Each row was made from one path, in order. Every step used is in the known rows, and no mark comes twice. Write each row's path.
In the rows, zero is written as 100.
Known rows
zubi-lesap-dotemi-subeg-peda: [70,91,74,110,106,87,100,124,112,102,116,143,95,104,89,71,119,138,88,140,106,99,85,59,101,119,82,114,106]
gatikad-bilipar: [95,96,83,107,92,105,113,85,108,81,91,115,136,89,126,105,85,131,124,101,115,92,94,101,109,84,92,98,105]
dotemi-gatikad: [103,112,97,101,83,111,114,75,106,107,79,106,104,94,88,109,73,124,108,119,133,106,81,87,91,122,108,124,122]
sulik-noli-lesap-dotemi-subeg-peda: [92,79,87,91,119,75,150,106,129,121,89,136,102,105,95,89,100,143,105,99,114,81,122,111,94,119,86,103,116]
dotemi-subeg-peda: [66,107,90,105,81,122,108,109,120,107,86,137,92,106,86,102,91,129,99,124,126,109,77,70,102,129,83,120,130]
toba-lesap-zubi: [123,114,96,89,115,102,119,85,99,85,59,87,103,94,92,108,63,139,120,111,139,74,115,115,90,96,91,90,133]
bilipar-gatikad-zubi-lesap-dotemi-subeg: [107,93,55,130,130,67,114,84,69,96,90,143,74,80,86,77,121,135,91,116,116,139,100,81,101,94,107,58,60]
sulik-noli-lesap-dotemi-gatikad-zubi: [120,74,90,79,121,47,146,65,98,110,76,115,120,87,96,103,107,143,117,99,125,91,127,144,89,105,126,90,62]
zubi-lesap-noli: [82,101,84,108,102,83,105,104,102,113,74,124,115,122,89,118,112,116,114,88,104,97,95,49,68,93,108,125,91]
zubi-lesap-dotemi: [112,95,60,106,122,70,107,105,100,97,109,119,102,92,98,80,104,132,107,126,103,87,107,77,94,89,89,97,89]
noli-lesap-dotemi-subeg-peda: [89,98,68,87,117,94,126,104,130,110,89,116,90,100,99,83,88,154,95,114,115,99,102,115,98,111,65,86,125]
bilipar-gatikad-zubi-lesap-noli-sulik: [77,113,61,119,115,90,128,93,73,125,48,138,98,128,80,96,155,109,123,75,99,126,102,73,73,84,131,44,51]
bilipar-gatikad: [119,125,69,125,107,117,131,86,97,104,79,121,69,90,97,97,78,111,100,92,126,118,116,77,89,103,101,69,116]
zubi-lesap: [104,118,67,102,99,91,106,92,93,96,92,121,98,98,92,112,90,109,116,116,113,105,85,70,95,96,96,107,97]
subeg-peda-lesap: [65,116,83,102,94,119,94,117,118,90,102,136,103,107,91,97,105,120,100,126,109,88,91,68,93,124,98,104,108]
bilipar-gatikad-zubi-lesap-toba: [115,126,57,135,96,100,90,79,78,115,96,164,82,102,92,114,142,101,83,115,93,134,77,60,94,95,120,62,42]
subeg-peda: [73,113,84,99,84,120,107,118,123,97,99,132,97,109,98,96,101,121,98,122,118,89,99,72,95,124,90,109,115]
bilipar-gatikad-zubi-lesap: [106,123,55,119,111,85,114,79,62,86,87,140,76,90,92,104,116,103,101,105,120,135,102,75,98,95,123,55,51]
lesap-toba: [116,115,77,116,81,122,91,91,125,130,89,136,105,106,94,123,103,120,98,120,94,96,72,73,88,97,89,110,105]
bilipar-gatikad-zubi-lesap-dotemi: [114,98,49,123,133,65,115,93,71,87,103,137,80,85,99,70,131,126,90,114,109,118,123,81,95,88,114,45,44]
gatikad-zubi-lesap: [94,110,61,95,99,75,95,86,75,85,86,131,104,93,90,118,115,115,117,122,114,116,84,86,101,92,110,90,50]
dotemi-subeg-peda-lesap: [57,110,88,108,90,121,95,108,116,100,89,142,97,102,79,103,95,129,100,130,115,109,68,67,99,129,91,116,123]
peda-subeg-dotemi-gatikad: [125,99,100,89,103,76,91,76,104,109,79,51,74,101,72,107,70,111,102,110,108,88,103,110,90,113,105,111,136]
toba-lesap-peda-subeg: [104,112,103,95,107,78,85,100,106,87,68,81,84,100,85,106,86,121,104,104,116,102,97,84,91,103,91,72,122]
bilipar-gatikad-dotemi-subeg-peda: [93,97,66,131,120,128,124,99,120,106,101,148,72,88,112,77,94,129,87,108,128,106,115,74,100,130,102,93,161]
toba-lesap-noli-sulik: [94,116,83,83,121,99,141,90,107,129,18,96,127,134,83,114,96,131,144,69,103,86,119,116,62,82,93,73,122]
gatikad-dotemi-subeg-peda: [81,84,74,107,108,118,105,107,131,104,101,138,101,91,110,93,93,140,104,127,122,87,98,85,101,125,89,127,159]
sulik-noli-lesap: [127,107,80,84,110,79,156,73,109,116,64,114,105,99,97,130,71,112,133,75,121,87,122,123,88,96,101,95,106]
subeg-dotemi-gatikad-zubi-lesap: [99,104,72,81,105,61,102,68,72,93,92,110,98,102,74,107,104,115,108,134,113,91,96,106,91,112,121,114,70]
subeg-peda-lesap-dotemi-gatikad-zubi: [59,83,93,98,103,87,85,108,105,85,114,136,118,94,91,70,141,150,82,151,112,93,96,89,94,133,123,98,62]
sulik-noli-lesap-dotemi: [135,84,73,86,134,59,156,87,120,118,81,110,108,92,105,99,87,135,123,84,110,70,143,129,86,89,93,85,99]
peda-subeg: [122,105,90,104,98,92,84,92,107,100,72,72,79,93,88,117,81,111,110,98,112,111,91,90,99,92,95,87,116]
peda-subeg-dotemi-gatikad-bilipar: [114,82,108,96,101,75,91,68,103,86,91,56,111,97,103,100,78,120,109,100,103,82,100,123,107,99,108,106,129]
bilipar-gatikad-dotemi-subeg-peda-lesap: [85,99,65,133,130,127,109,99,115,100,104,152,77,85,107,78,99,129,89,113,118,107,108,71,97,130,111,89,154]

Write each row's path
[108,107,113,80,114,64,92,83,102,96,73,59,77,109,71,96,75,122,95,115,113,77,110,103,82,123,102,97,142]  toba-lesap-peda-subeg-dotemi-gatikad
[116,87,94,78,123,45,120,96,120,118,82,80,72,111,79,109,93,108,114,82,96,59,129,107,86,105,101,88,119]  sulik-noli-lesap-peda-subeg-dotemi
[87,97,102,111,87,92,73,115,118,101,91,94,78,97,84,97,105,119,98,115,110,104,76,53,95,109,96,93,114]  lesap-peda-subeg
[112,106,92,80,126,59,92,99,107,92,73,65,71,110,77,98,78,119,103,107,101,69,126,104,85,101,84,76,135]  toba-lesap-peda-subeg-dotemi
[128,95,58,133,132,115,129,73,107,112,79,129,74,73,110,93,70,129,106,97,130,116,113,91,97,106,101,87,160]  bilipar-gatikad-dotemi-subeg
[56,75,104,111,100,101,94,108,122,75,134,131,152,96,123,57,124,154,89,135,103,75,93,85,104,123,111,111,102]  subeg-peda-lesap-dotemi-gatikad-bilipar
[100,90,92,93,99,90,121,67,106,89,97,94,130,99,111,94,74,131,115,112,111,66,106,120,100,105,101,122,127]  subeg-dotemi-gatikad-bilipar
[35,106,88,99,99,125,109,130,128,130,65,134,125,144,79,90,144,127,122,98,86,80,92,65,69,113,108,93,107]  subeg-peda-lesap-noli-sulik
[136,100,54,126,135,112,129,82,110,102,93,123,80,77,122,86,81,121,105,94,124,94,137,91,91,101,107,75,145]  bilipar-gatikad-dotemi
[84,104,94,112,93,75,65,117,101,94,105,103,78,101,81,98,119,105,97,122,103,111,65,35,97,107,103,96,96]  zubi-lesap-peda-subeg
[110,116,64,118,107,101,121,78,80,93,74,131,76,87,95,102,103,116,100,98,128,129,113,94,96,98,115,51,68]  bilipar-gatikad-zubi
[115,82,66,109,121,104,112,81,119,109,80,120,102,77,106,107,68,141,122,115,124,96,97,101,99,100,89,121,159]  gatikad-dotemi-subeg
[94,103,92,94,83,95,104,69,88,95,72,115,111,89,87,114,98,131,109,125,135,118,81,103,96,115,122,107,76]  dotemi-gatikad-zubi
[88,99,104,99,98,62,72,99,99,103,110,82,72,110,67,88,108,106,90,133,100,86,77,55,89,128,114,121,117]  zubi-lesap-peda-subeg-dotemi-gatikad
[101,78,85,97,105,76,106,82,96,96,91,112,114,83,93,83,112,153,99,134,123,101,102,110,93,108,114,97,68]  lesap-dotemi-gatikad-zubi
[73,84,83,108,103,102,108,122,128,108,103,133,95,101,92,70,105,152,89,134,114,92,98,76,98,121,75,111,123]  lesap-dotemi-subeg-peda
[73,109,74,101,104,96,121,106,102,135,54,120,121,136,79,105,128,116,140,88,90,95,86,68,70,86,106,96,97]  zubi-lesap-noli-sulik
[90,74,96,113,111,89,101,80,109,78,113,110,153,80,119,71,101,155,107,124,107,84,93,103,102,99,110,106,101]  peda-lesap-dotemi-gatikad-bilipar
[126,102,75,82,119,82,133,70,116,110,82,86,103,87,101,90,70,148,105,110,124,96,108,133,88,105,89,89,116]  noli-lesap-dotemi-gatikad
[42,97,99,106,96,112,95,129,127,109,84,138,119,129,90,103,128,128,96,97,100,83,101,47,67,120,110,122,101]  subeg-peda-lesap-noli
[93,100,93,90,102,79,144,97,121,117,84,135,102,103,96,111,97,120,121,91,122,79,108,85,86,112,102,102,104]  sulik-noli-lesap-peda
[113,120,68,118,86,106,82,92,109,124,102,145,105,110,91,123,116,106,99,127,87,103,60,56,90,96,94,114,88]  zubi-lesap-toba
[57,98,108,111,90,131,86,117,118,96,92,130,97,100,76,91,102,143,97,139,129,88,66,63,102,132,100,123,135]  dotemi-subeg-peda-lesap-zubi
[92,92,113,96,95,77,80,98,116,109,97,73,71,106,71,87,94,119,89,126,109,79,90,72,87,130,107,117,135]  lesap-peda-subeg-dotemi-gatikad
[90,120,90,92,106,94,115,99,108,91,74,119,103,102,93,100,82,132,109,115,126,87,105,82,86,108,84,90,119]  toba-lesap-peda
[112,107,76,74,121,63,96,95,120,108,82,61,60,107,83,101,82,118,102,98,98,77,110,112,90,98,77,69,129]  noli-lesap-peda-subeg-dotemi
[78,101,82,99,101,113,129,105,120,141,41,110,121,132,83,104,116,130,139,81,98,87,98,85,69,88,99,91,113]  lesap-noli-sulik
[112,97,86,84,107,45,72,69,70,90,86,71,79,100,68,113,108,104,102,123,103,105,90,108,98,106,128,97,73]  peda-subeg-dotemi-gatikad-zubi-lesap
[69,98,110,106,80,63,54,94,80,87,98,107,89,96,73,101,141,113,91,137,116,132,47,49,101,124,137,100,57]  dotemi-gatikad-zubi-lesap-peda-subeg
[102,98,81,79,102,75,111,67,89,99,78,99,98,98,78,107,90,128,109,127,120,84,108,123,90,114,115,109,87]  subeg-dotemi-gatikad-zubi
[127,77,80,93,131,62,158,78,116,127,68,115,103,90,92,104,75,143,123,86,117,90,120,128,92,95,86,98,114]  sulik-noli-lesap-dotemi-subeg
[90,110,83,95,87,80,94,70,72,89,87,126,110,93,83,115,111,117,110,131,127,125,68,86,99,114,130,111,58]  dotemi-gatikad-zubi-lesap
[133,129,62,93,94,113,109,72,127,133,74,118,100,105,100,136,85,122,104,101,95,104,77,112,89,88,77,84,107]  noli-lesap-toba
[132,101,54,82,131,78,131,86,120,107,82,90,97,88,107,92,75,146,111,101,111,88,123,134,90,83,70,68,109]  noli-lesap-dotemi
[72,91,76,104,117,99,95,130,125,92,120,132,107,101,98,66,120,144,88,136,97,73,113,75,91,116,91,95,102]  subeg-peda-lesap-dotemi
